Known rows, with every step that occurs:
G/J/L/U/C: [ 15.6 -12.1   3.4 -17.0 -49.7  11.2   0.5 -38.2  33.1  33.9   8.2 -16.6
 -14.2  13.7   5.4  12.1   1.7  20.6 -14.8 -18.3]
A/J/C: [ 15.0 -33.1  -4.7  13.3  14.5   6.6 -15.3   5.5  -4.2  52.7 -11.6  -8.4
 -13.3 -17.6  -9.6 -15.0   3.4  34.2  -1.7 -24.9]
G/J: [  3.8 -13.8  -2.6 -37.8 -26.2  13.2 -48.7  -6.3  -2.6   8.3  52.9  -2.7
 -16.5   9.3 -19.1  27.5   2.1  13.9  -2.6  16.1]
L/G/J/C/X: [  2.9  -6.3  11.0  22.0 -40.1  17.3 -18.1  19.2 -32.2   5.3  18.1  37.7
 -29.6 -37.4  24.6  12.6 -10.8   6.1  39.4   1.1]
G/X: [-11.3 -23.5   2.6   3.4 -25.2 -16.2 -26.8 -26.3 -12.9   2.2  36.0  -5.8
 -16.4   9.7  -6.7  11.1  -9.9   6.8   0.0   0.2]
G/X/C/L: [-24.9  -7.4  -2.7  19.5   3.3 -12.8  -3.0 -21.8  -3.8 -51.0 -17.8 -14.3
 -16.0  -6.3   3.3  -0.5 -28.0  -0.6  16.6  -5.6]
C/L/G/J: [ -0.9 -11.9  -4.3 -22.4 -41.3  12.1 -39.0  41.8  26.4   4.3  70.3   0.3
 -19.6  -4.7 -12.2  35.1 -10.7 -13.6   8.2  28.5]
L/A/J: [ -3.7 -36.5 -14.9  14.9  -6.9  12.4 -19.1   2.5   9.6  55.8  30.4 -48.4
  -5.7   7.9 -25.1  -8.1  33.7  14.8 -27.2   6.8]
L/U/C/J/G: [ 11.4  -1.5   9.9 -20.8 -27.6  25.2  -1.3  13.8  54.7  19.8 -66.8  -7.6
 -11.2  18.6  -7.7  11.3 -18.9  22.7 -13.0 -27.5]
J/L: [ -7.7 -10.9   8.3   3.1   5.8   1.9  -1.7 -40.1 -31.1  -5.6  21.1 -18.6
 -17.2   7.9   1.2  -5.4 -18.4  21.1  -0.5 -44.0]
J/C: [  6.8 -15.3   0.0 -10.2   1.8   4.8 -16.5 -12.0  12.0  18.9 -27.3  -8.3
 -26.6 -12.8  -3.4  -9.6  -5.8  37.9   4.8 -30.6]
A/J/G/X/C/L: [-14.9 -18.1  -0.7  21.0  12.8  -6.5  18.5  -1.0 -19.2 -29.1 -12.4  -0.7
  -8.6  -2.6  -4.4  -6.6 -26.3  -5.8  14.5 -18.7]
A/J/L/G/X/C: [-13.2 -24.8   4.9  17.7   1.7  -8.0  27.6  10.7 -23.3  25.3  19.2  18.7
 -16.0 -44.4   7.2 -13.9 -17.0 -30.8  -6.5 -21.0]
J/G/X/C/L/A: [-30.6  -9.1  -7.9   8.8 -20.8   6.2  33.2 -12.6  -1.6 -32.3 -21.0 -15.1
 -22.2   5.1  -9.2  -5.7   7.3  -4.3   0.1 -11.0]
G/J/C/L/U: [-15.6 -14.4 -15.9 -16.0 -34.8   5.6 -34.5  -8.9 -18.7  -9.1 -31.8 -24.1
 -18.8  15.6   1.0   8.2  -5.3   2.7   3.6   9.7]
A/J/L/G: [  2.5 -27.8   4.0  11.5  -5.7   6.2   2.5  36.3  11.1  56.0  61.2 -13.9
 -13.9 -20.9  -3.3  -3.8 -12.3 -13.0  -9.9 -22.5]
X/C/L/G/J: [ -5.0  -7.6  -3.2 -24.2 -29.9  12.9 -22.5  41.9  24.1  -2.6  45.8   7.2
 -21.4 -21.3  -7.9  25.9 -13.5 -20.2   6.5  22.9]
X/C/J/L/U: [-29.8  -2.2  -3.7   2.4  -8.0  13.1 -13.3 -24.3 -35.8  -7.8 -78.1 -23.3
 -13.7  -2.3  15.2  -9.2 -20.1 -10.7 -19.1 -15.4]
L/G/X: [ -9.2 -25.2   3.4  -0.7 -42.8 -14.0 -19.8  21.8  21.4  28.5  53.6   2.2
 -21.6 -10.7  -4.7  14.9 -12.4 -18.9  -2.3   8.4]
J/G: [  5.9 -11.0   8.3 -50.6  -1.4  13.1   1.3   1.0  21.8  10.7   1.6 -13.9
 -19.7  24.2 -23.8   0.1 -12.0  21.6  -3.1 -45.1]
C/X: [-10.2  -2.0  11.0  21.7 -20.1   8.2 -34.5 -25.5 -12.8 -17.8   6.2 -16.0
 -20.2  -3.5  15.8   4.8 -13.5  20.8  28.7  -3.1]
X/C: [-10.2  -3.3   1.3 -29.4  17.5   5.3  -7.9 -22.4  28.7  -5.0 -31.0 -26.9
 -21.7 -20.1  -5.0 -16.1 -10.0  10.2 -10.6 -20.4]

Rows:
[  1.2 -29.5   3.1  26.0  20.9   4.0  -0.7 -25.0 -45.3  27.3  41.4 -18.8
  -3.6   2.7  -4.6 -11.3  -9.2  16.7  -6.4 -38.8] -> A/J/L
[-34.3  -8.5  -2.2  15.1 -17.7   2.8  -7.6 -28.2 -62.1 -11.4 -66.1  -5.0
 -12.8  -3.6  18.7  -5.1 -22.4 -20.4 -14.9 -11.7] -> G/X/C/J/L/U
[ 10.7  -4.5   2.1  15.3 -19.5   0.0 -13.7 -24.2  81.0 -15.7   1.3 -44.3
 -12.4  18.8  -3.1  12.5 -18.9  41.6  11.3  -9.4] -> U/C/L
[  1.9  -1.0  15.6  33.4 -47.3  10.7   0.9 -47.1   3.8   2.7  -6.7 -12.7
 -17.9  -0.8  33.5   1.1  -9.8  20.5  21.1 -21.7] -> J/L/U/C/X
[ -6.0 -35.4  -3.1  39.8 -27.6 -15.3  -5.0  39.0  -4.1  25.8  39.0  14.4
 -14.9 -20.2   1.4   9.0 -17.4 -16.3  12.6   5.7] -> A/J/C/L/G/X
[-25.0 -12.1 -15.8 -17.6 -26.6   0.0 -44.5 -20.7  12.5 -15.1 -29.0 -63.3
 -14.7  32.4  -4.9   4.3  -8.7   1.9  -7.5  11.0] -> C/L/U
[-18.4   4.9  10.2  31.0  22.5  13.5   2.3 -23.1 -32.8 -29.1 -56.7   2.9
 -12.6 -22.0  15.0  -7.5 -35.9   9.0  -0.8 -33.6] -> X/C/J/L
[  2.4 -23.6  -6.0  19.1 -10.9   5.0 -10.7  58.2  44.0  31.7  18.1 -16.8
 -18.7 -24.2  -4.0   1.0 -16.1  -1.2   8.9  -3.2] -> A/J/C/L/G
[-19.5 -33.8 -16.1  45.5  -4.2   0.5   4.8  -0.3 -14.0  17.2  15.5 -28.5
  -3.3  -4.7 -13.5  -9.8  19.2  -4.5 -11.0  11.4] -> G/X/C/L/A/J
[-10.9 -23.4   1.2  25.3 -37.2 -15.9  -5.7  26.7   6.3   5.3  24.6  14.4
 -23.7 -17.3   4.3  13.3 -23.0 -13.8  17.3   2.2] -> J/C/L/G/X
[ -5.1   4.2  10.1 -22.7  14.1  24.2   5.0  19.3  17.9 -11.7 -77.7   7.3
 -15.1  -5.8  -9.4  -1.9 -29.5  10.5  -4.5 -34.7] -> X/C/J/G
[ 14.3 -10.6   0.2 -15.8 -52.5  13.4 -24.2  37.3  59.1  16.2  68.7   1.8
 -18.8  -6.6  -8.1  38.1  -9.1  -1.3   6.9  23.5] -> U/C/L/G/J
[-16.4 -18.3   9.5  35.4 -34.5  -8.2  -5.1  20.5 -22.3  11.1  28.1  23.9
 -17.2 -19.7  10.1  16.6 -30.7 -23.2   2.8  -3.5] -> C/J/L/G/X
[ -0.2 -20.2   5.1  24.0 -51.9 -15.7  -2.3  18.6  52.0  12.0  50.6  -0.5
 -18.4  -6.7   3.3  21.6 -21.0  -9.1   9.9   8.4] -> U/C/L/G/X
[ 13.0 -11.4   4.4 -10.5 -38.1   6.4   5.8 -44.0  50.5  33.9  -9.8 -35.2
 -15.3  15.5   7.6   0.3  -1.6  25.7 -17.8 -31.2] -> J/L/U/C
[  4.5 -30.2  -3.5 -19.7  -2.4  20.1  16.8  17.3   3.4  48.7  16.2 -19.8
  -9.6  20.7 -32.3  -9.0  19.7  13.2 -19.1 -30.9] -> L/A/J/G
[ 19.1   0.1  15.6 -12.3 -14.1  24.9   2.9  14.7  65.8  13.7 -50.5   0.7
 -11.7  12.6 -10.7  13.5 -24.1  34.4  -3.8 -34.3] -> U/C/J/G
[ -2.7 -12.0  -2.4   4.2 -19.2   3.4 -10.9  47.4  53.8  11.6   6.8 -16.2
 -27.1 -20.7   0.0   5.2 -22.7   0.7  12.7  -6.1] -> J/C/L/G
[ -3.3 -18.9   1.8  58.0 -16.5  15.5  -4.8  -5.2 -42.0  20.4  -8.7   4.9
 -18.9 -26.1  18.4 -13.4  11.2  23.2  26.8  -9.4] -> L/A/J/C/X
[-14.1 -29.3  -9.0  -3.0  -9.7   4.9 -15.8 -26.0 -44.7  35.0   0.0 -40.6
  -6.1  18.4  -1.3 -12.3   1.0  -4.3 -23.3 -20.0] -> A/J/L/U
[-22.2  -0.5   4.3  28.1  -0.2   4.7 -25.5   0.0  -2.1 -23.8 -72.4   8.2
 -11.4 -26.9   7.3   6.0 -30.1  -1.3  -3.5   8.8] -> G/X/C/J
[-13.9  -1.9   9.5  34.9   8.0  12.7 -17.5 -21.9 -30.4 -19.3 -32.3  -6.9
 -10.2  -0.6   8.8   4.3 -33.1  19.0   0.6 -26.6] -> C/J/L
